Each row comes from the steps of one path. Every step used is in the known rows, and no mark comes twice. Write the path behind each row, first mark first.
Known rows:
g x v a n: [ 24.0   3.8  -9.3 -11.2  13.5   5.0   8.0  -5.6 -20.0 -10.7  -4.2   0.0
  21.4  25.6  -7.6 -18.4 -10.1 -15.9  20.4  17.2  21.8  36.1]
g n t: [-15.4 -16.1   0.0   7.9 -16.2   5.4   7.5 -21.9  17.0 -30.8   5.9  -8.6
  -8.3 -18.9  10.5   3.5  25.8 -37.9 -15.3  15.2   4.3 -11.8]
g n: [-10.2 -15.1  -2.5   4.9   1.5   1.0  -3.0 -11.6   9.9 -16.1   3.0   0.2
 -24.0  -7.3  -2.3  -2.6   6.4 -43.8   3.5 -22.9  -3.3   0.9]
a v x g n t: [ -4.3   5.4  22.4 -11.6   7.5 -12.3   4.7  -2.0  18.5  22.4 -28.2  -3.7
 -12.2 -10.4  -0.1   0.1  -5.4   1.7 -28.8 -12.0  -4.9 -22.2]
x v: [-14.9   0.8  -7.9 -13.0  -6.4 -15.1  10.8  15.0  18.1  -5.0  12.8  11.5
   4.2 -12.1   0.5  -5.4 -20.1  21.0  12.4 -10.7  13.1  10.3]
n t: [-13.6  -2.6  -1.8  12.4 -35.9  -6.2  10.6  -3.7  12.3 -21.2  12.3   3.3
   0.3 -27.3  15.6  -6.8  -2.5  -9.8 -21.2  21.7  12.0   3.6]
n t x v: [  0.0  -4.2  -8.3   5.0 -31.6   8.4   4.9  10.6  14.9 -23.3  18.0  14.0
  23.6 -15.5   6.8  34.3   2.2  32.6  -4.4  36.7  19.9  -3.0]
a n: [  0.6  -7.5 -12.2   3.1  -4.3  -5.4   2.8 -23.5 -16.5  -8.0  17.9  -9.3
  -4.4  -0.2  -4.5 -22.5   7.8   0.6  -2.8 -16.4   3.4   2.8]
x g n t: [-26.6 -11.2  -4.5  12.4  -3.1  -3.9  -1.2 -11.1  17.0  -2.0  -8.9   0.1
 -18.6 -10.7  17.8  11.6   4.2 -22.1   2.1   8.2   6.3 -18.2]
x g n a v: [ -5.6  -7.6  16.6 -10.4  25.4  -9.2   6.7  12.1  10.4  24.5 -21.6  -9.2
 -45.2  12.6   2.1   9.2   4.4  12.7  24.2 -37.9  -9.6 -33.8]
t n g: [-23.5   1.4  15.7  17.6 -12.3 -10.7 -20.2  -5.2  -3.7  -4.6   9.9   4.5
  -8.8 -14.6  12.5  -3.2   9.0  -7.3   7.6  -9.9 -28.6  -1.1]
v x g n: [ -9.0   3.9 -14.1  -0.8  24.6  -4.2 -25.0   5.8  -4.8  21.6 -12.1   6.3
 -12.6   1.8  -9.1   1.7 -27.9 -28.4  -7.9 -43.4  -7.6  -8.7]
a n t x g: [  4.1  -9.6 -14.3  18.1 -11.2  10.8  -6.8 -13.8 -20.9  10.0  10.8  -5.7
   9.7   5.1   4.1  21.8  13.1  23.3  -8.3  17.8  12.2 -18.5]
t n a: [-15.2   3.2 -14.4  10.0 -14.0  18.8  -8.2  -8.6  -6.3  -2.0  13.8  -5.2
 -10.0   1.5  -2.1  -2.3  28.9   2.9  13.3 -25.1 -13.8 -24.4]
n a v: [  8.8   3.6  12.9 -10.4  -7.5 -14.8  12.5  17.2  12.0   7.2  -1.5  -5.1
 -29.4  -4.1   3.1  -8.3  -1.0  26.3  -2.0 -16.8  -6.2 -13.1]
v a n: [  2.4  -5.9 -19.2   0.6  15.2  11.3  11.9 -22.1 -12.6  -7.8   5.4 -16.7
  13.2   7.6  -4.3 -29.1   9.0 -24.0   6.1  -1.2  -5.2  30.0]
t x v a n: [ 14.2  -9.8 -17.8  -4.0  15.3  31.9   8.2  -7.6  -9.0  -7.9  14.4  -4.1
  40.1  20.0 -19.5  11.3   9.9  18.6  18.8  13.3   7.9  25.7]
t n: [-31.9  -1.6  -4.6   6.4 -18.9   7.3  -3.8 -16.1   5.6   3.3  12.9  -2.2
  -8.2  -9.0  -1.0 -18.0   7.8 -17.0  13.5 -37.3 -13.5  -1.2]

Which path is each row?
[ 12.0  21.9   9.3 -15.7  15.3 -20.1  -6.6  34.6   0.3  48.8 -21.3   5.9
 -23.8   5.5  -6.2  -2.6 -36.3  44.6  -6.7 -39.8  -8.4 -20.1] => n a v x g
[  6.6 -17.0  18.1  -8.9  16.6  -2.2   5.9   3.5  12.9  -3.1  -8.1 -14.7
 -38.8   3.2  -1.7  -0.1  29.3   0.9   4.5 -25.1 -11.2 -28.2] => g n a v
[ -4.0   9.3  30.9   8.6 -15.3 -15.4 -23.1  11.5 -15.6  -5.8  -5.1  18.7
   0.2   0.6  11.7   8.6  -6.7   5.8  16.2  15.0   1.4   4.0] => t n g x v
[ -2.1  19.6  10.8 -18.7  10.3 -28.1  -4.5  21.9  15.1  50.9 -19.1  10.3
 -17.1  -5.6  -3.6 -17.6 -49.4  21.4 -11.8 -49.5  -7.5  -0.5] => a v x g
[ 25.0   5.4  19.8  -0.7   2.2 -31.9 -11.5   5.6 -37.9 -10.9  -2.1  11.1
   1.5   7.3   7.5   4.9 -15.3  16.5   6.7  36.0  17.2  10.1] => a n g x v
[  7.8   8.5 -16.2   2.5  37.0  -0.8 -22.8  11.9 -15.1  23.9  -9.7   5.0
 -22.1  11.1  -9.6  13.4  -9.5  -5.7  -9.7 -29.9  -8.1 -35.4] => v x g n a
[-11.7  -1.5  -7.8  25.5 -22.0   9.3 -12.6  15.0   8.5  10.0   7.9   9.6
   3.4  -9.1  13.0  26.7 -18.3  15.9  -3.2  15.9   9.8 -13.9] => n t x g
[  0.7 -16.8  -5.4   6.7  -2.1  44.8  13.6  -6.5  20.5 -29.9   5.1  -1.7
  35.4   5.0  -6.2  36.9  30.0 -18.0   5.7  48.0   6.4  13.7] => g n t x v a
[  9.3  -2.6   1.4   5.1  17.8  -4.9  -4.7 -14.1 -25.5  -7.1   2.8  -9.3
  11.7   5.0   9.0 -15.0   5.7 -13.1   2.0  29.0 -23.0  35.3] => v a n g
[ -0.4  -4.9 -16.7 -15.3   3.6  10.6  41.9 -22.6  -3.4 -22.4   6.0  -9.6
  41.9   4.7   2.2  -8.6  23.9  17.7  -5.1  55.7  18.3  26.4] => x v a n t
[ -3.4   8.4  25.7  26.9 -26.0 -11.8 -36.4   2.8 -24.8  -6.5   0.1   7.2
 -15.9  -1.5  13.3  -2.1  -1.6 -33.6   7.7   0.5 -14.9   2.4] => t n g x
[  9.9  11.1  -4.4  -8.3   1.8   3.5   2.7  18.9   1.9  -4.5  -7.4  14.1
  16.2  17.0   0.4 -14.7 -34.8 -28.6  27.5  15.9  21.8  44.2] => g x v a
[ 17.0  18.4   8.5 -12.8  -0.7 -16.7  -0.2  23.9  -0.4  15.6  -7.9  -1.5
 -18.1  -1.8 -13.4 -13.2 -12.0  31.2 -27.8 -28.7 -13.1 -12.7] => n a v x
[-11.3   1.3 -15.0 -17.9   7.4   8.0  20.7  13.3  21.0  -4.6   4.0   7.0
  27.9   1.6   2.7 -13.7 -24.1  -3.5  18.2   4.4  10.4  40.9] => x v a
[ 10.9  -0.4   2.4 -16.0  29.0  -7.9  13.4  -5.6 -19.2  -3.5   1.3  -1.5
  31.3  10.5   3.2  -3.8   4.0  24.8   9.2  37.3  -3.2  32.0] => x v a n g
[ 20.6   3.6   0.2  -5.2  -4.7   8.2  17.7 -20.1 -16.8 -22.1  -6.3  -2.8
  34.0  17.8   3.9 -10.5   8.6  -6.8   0.7  63.8  31.8  28.0] => g x v a n t
[ -5.7  20.4   5.0  -9.1  14.6  -2.9 -10.2  12.6  -2.6  56.4 -17.7  -3.0
 -15.0  11.6 -14.3  -7.6  -7.9  38.8  -0.3 -51.1 -22.7 -34.8] => t n a v x g
[ -1.8   5.6  16.7 -15.1  25.8 -17.8  -4.8   8.1  16.0  36.2 -26.8   3.3
 -27.1   2.4 -11.9  -9.6 -26.0  -7.3  -9.0 -53.7 -16.9 -10.3] => a v x g n
[ 22.1   7.2  11.7 -16.2  19.6  -3.4  -5.3   5.9  -0.2   4.4 -10.9  -7.0
 -28.6   2.1 -22.1  -1.0  15.5  -2.0 -20.8 -37.2 -17.6 -26.7] => g n a v x
[ -5.2 -22.2  -3.3   3.9 -12.7  23.3   6.2  -5.4  15.1 -31.0  12.7   8.0
  16.0  -8.3  -0.4  38.6  25.3   3.3  -4.2  34.6  17.0 -16.9] => g n t x v
[ 17.9 -10.5  -8.5  19.1 -10.8  36.9   5.8 -28.9  -9.4 -23.5  11.9 -17.8
  36.8   2.2  -6.0   9.2  33.0 -13.3 -18.1  43.2   1.1  16.9] => v a n t x
[ -0.6  -8.3   0.6  23.9 -39.5  15.7  -5.4   2.2   8.7 -24.9  18.6   3.3
   8.3 -12.9   4.7  21.9   6.5  -3.0 -19.9  26.5   8.9  -5.3] => n t x
